Each row was made from one small tree. The marks that hang from a mark follow it in brackets, in the order of their numbers. Every link used is in the known rows. Write each row's tree.
Known rows:
z289{z96}: -.52 -.24 .26 .19 -.03 .17 .15 .21 .10 -.37 -.32 .13 .04 .26 -.07 -.17
 -.35 -.31 .11 .09 -.05 .36 -.18
z96{z289}: -.20 -.11 .20 -.05 -.06 .24 -.05 .07 .24 -.32 -.23 .08 .12 -.07 -.18 .10
 .13 -.26 .07 -.18 -.12 .06 -.17
z498{z579 z717{z96{z289} z897{z433 z948}}}: .37 -.11 -.29 .05 .39 -.25 -.31 .19 .23 .19 .54 .32 -.30 -.29 -.16 .09
 .03 .19 -.22 -.04 .10 -.29 .23
z897{z433 z717{z498{z579}}}: .33 .01 .38 -.12 -.20 -.12 .38 .03 -.13 -.13 .23 .56 -.11 -.14 -.13 -.09
 .21 .12 -.04 -.04 .06 .15 .06
z948{z897{z433 z717{z498}}}: .20 -.11 .07 -.09 -.25 -.05 .25 .04 -.06 .44 -.03 .21 .01 -.22 .13 -.11
 .10 -.06 .19 .00 .07 -.03 .06
z289{z96{z717{z498}}}: -.48 .26 .17 .06 -.17 .26 -.04 -.08 .12 -.21 -.27 -.13 .18 .40 .00 -.07
 -.27 -.23 .00 .30 .10 .38 -.06
z433{z897{z717{z96{z289}}}}: -.08 -.07 .11 -.22 -.29 -.05 .32 -.16 .07 -.32 -.09 .01 .02 -.03 -.05
 -.07 -.14 -.06 .13 -.07 -.20 -.10 -.19
z948{z897{z433 z717{z96{z289} z498{z579}}}}: .29 .11 -.15 -.25 -.04 -.04 .03 .03 .13 .45 .07 .46 .04 -.33 .08 .05 .02
 .06 .01 -.03 .06 -.32 .16
z897{z433 z948}: .08 -.60 .49 .21 .04 -.50 -.02 .03 .04 -.28 .27 .10 -.37 -.26 -.32 -.26
 .22 -.31 .09 -.10 -.06 .33 -.08
z579{z498{z717{z897}}}: .03 -.10 -.05 .18 .13 .21 .21 .14 -.72 .01 -.19 -.30 .24 .07 .06 .10
 -.03 .25 .03 -.08 .01 -.05 -.10
z498{z579 z717{z897}}: .21 -.10 -.16 .22 .24 .11 .00 .30 -.11 .11 .11 .26 -.12 .02 .02 .01 .03
 .16 -.21 -.07 .11 -.24 .05
z948{z897}: -.10 -.27 -.06 .13 .00 .12 -.02 .17 -.03 .23 -.41 .04 .09 -.11 .13 -.08
 -.04 -.31 .13 -.10 -.04 -.16 -.11
z579{z498{z717}}: .05 -.06 .33 .18 .05 .18 .28 .16 -.85 -.20 -.24 -.30 .26 .00 -.07 .04
 .02 .18 .06 -.11 .06 -.05 -.21
z793{z579{z498{z717{z96 z897{z433 z948}}}}}: .00 .00 -.12 .18 .33 .03 .12 .25 -.55 .06 .21 -.31 -.08 -.19 .09 .04 .01
 .12 -.07 -.26 .12 -.15 -.04
z948{z897{z717}}: -.01 -.34 .02 -.09 -.32 .11 .29 .10 -.01 .27 -.32 .04 .07 -.04 .19 -.14
 .03 -.14 .27 -.07 .13 -.14 -.12
z289{z96{z717{z498 z897{z433 z948}}}}: -.36 .04 -.07 .06 -.06 -.05 -.22 -.14 .28 .03 .11 -.12 -.02 .33 .02 -.08
 -.22 -.16 -.04 .29 .10 .48 .09
z948{z897{z717{z96 z498}}}: .03 .11 -.25 -.07 -.11 .17 .06 .11 .07 .43 -.39 .00 .12 .03 .33 .00 -.13
 .03 .21 .08 -.01 -.18 .08
z433{z897{z717}}: -.11 -.25 .36 -.08 -.40 -.10 .50 -.14 -.17 -.35 -.12 -.04 -.03 .04 -.05
 -.21 -.06 -.10 .14 -.07 -.15 .05 -.26
z96{z289 z717{z498}}: -.16 .53 .08 -.21 -.22 .36 -.30 -.28 .24 -.10 -.16 -.24 .30 .10 -.09 .20
 .26 -.14 -.09 .05 .06 .09 -.03
z96{z717}: -.13 -.11 .15 .03 -.33 .25 -.01 -.19 .04 -.31 -.25 -.19 .08 .14 -.13
 -.11 .17 -.32 -.03 .05 .11 .15 -.17
z897{z433 z717{z96{z289} z498{z579}} z948}: .33 .02 .27 -.22 .02 -.46 -.03 -.05 .22 -.04 .50 .34 -.26 -.20 -.21 -.01
 .19 .24 -.01 -.01 .09 .03 .17

Which tree is each row?
.15 .16 -.16 .05 .11 -.16 -.37 -.27 .12 .14 .30 .02 -.10 .07 -.03 .01
 .22 -.02 -.29 .11 .10 .11 .17
z96{z717{z498{z579} z897{z433 z948}}}
.22 -.39 -.12 -.14 -.25 -.07 .26 .04 .11 .31 -.03 .30 -.07 -.31 .08 -.15
 -.05 -.14 .20 -.02 .05 -.14 .05
z948{z897{z433 z717{z96}}}
-.18 .01 -.37 -.23 -.22 .37 -.26 -.29 .48 .00 -.04 -.15 .19 .08 -.03 .15
 .18 -.24 -.09 -.02 .07 .07 -.05
z96{z289 z717{z897}}
-.10 .14 .22 -.16 -.11 -.34 .05 -.20 .08 -.16 .06 -.27 -.09 .07 .00 -.03
 -.11 .13 .15 .01 -.19 -.01 -.05
z433{z897{z717{z96{z289} z498} z948}}
.03 .02 -.51 .07 .12 .28 -.15 .25 .38 .17 -.03 -.16 -.04 -.02 .10 .17
 -.11 .05 .06 .03 -.08 -.12 .16
z498{z717{z96{z289} z897}}
.01 .19 .24 -.17 .01 -.39 -.01 -.18 .01 -.17 .16 -.02 -.10 .03 -.04 -.02
 -.08 .18 -.01 -.01 -.14 -.15 -.05
z433{z897{z717{z96{z289} z498{z579}} z948}}
.18 -.10 -.22 .16 .21 .08 .16 .13 -.57 .05 -.01 -.14 .13 -.13 .02 .09
 -.13 .24 .00 -.03 -.07 -.08 .02
z579{z498{z717{z96 z897{z433}}}}
.23 -.14 .25 -.04 -.11 -.44 .10 -.03 .17 -.04 .32 .05 -.31 -.09 -.07
 -.13 .08 .15 .20 .11 .00 .30 .18
z897{z433 z717{z96 z498} z948}
.11 .33 -.19 -.21 .10 -.07 -.52 -.38 .35 .19 .42 .06 .03 -.05 -.13 .19
 .31 -.01 -.29 .02 .13 .02 .15
z96{z289 z717{z498{z579} z897{z433 z948}}}
.03 .66 -.16 .03 .46 .21 -.43 .15 .24 -.14 -.21 .37 .14 -.02 -.01 .29
 -.07 .12 -.22 .02 -.26 -.24 .16
z717{z96{z289} z498{z579}}
.00 .03 .49 -.04 -.09 -.46 .18 -.16 -.24 -.20 .12 -.08 -.13 .11 -.05
 -.15 .00 .15 .02 -.03 -.06 -.02 -.13
z433{z897{z717{z498{z579}} z948}}
.04 .49 -.74 .26 .63 .20 -.43 .19 .26 .16 -.26 .34 .00 .18 .32 .22 -.23
 .19 -.26 .14 -.35 -.14 .32
z717{z96 z498{z579} z897}
.14 -.29 .10 .17 .16 -.15 .17 .09 -.69 .06 .16 -.30 .06 -.10 -.07 .02
 .05 .22 .03 -.09 .06 .04 -.06
z579{z498{z717{z897{z433 z948}}}}
.22 .09 -.45 .05 .35 .17 -.24 .27 .19 .13 .14 .30 -.07 -.10 .00 .17 -.07
 .20 -.23 -.05 .03 -.40 .16
z498{z579 z717{z96{z289} z897}}
-.12 .21 -.27 .08 .00 .05 -.38 -.26 .22 .14 -.07 -.42 .03 .32 .17 .04
 .14 -.06 -.06 .19 .03 .25 .10
z96{z717{z498 z897{z948}}}
-.49 .22 -.21 .05 -.06 .30 -.15 -.09 .25 -.01 -.23 -.14 .15 .48 .14 -.01
 -.31 -.16 -.05 .30 .05 .39 .03
z289{z96{z717{z498 z897}}}
-.13 .14 -.19 .05 .35 .20 -.03 .23 -.41 .07 .07 -.45 .06 -.08 .14 .18
 .02 .17 -.05 -.30 .14 -.25 -.10
z793{z579{z498{z717{z96{z289} z897{z948}}}}}
-.11 -.40 .49 -.05 -.31 -.44 .34 -.19 -.15 -.31 .07 -.24 -.18 .07 -.10
 -.26 .00 -.05 .17 -.08 -.06 .09 -.27
z433{z897{z717 z948}}
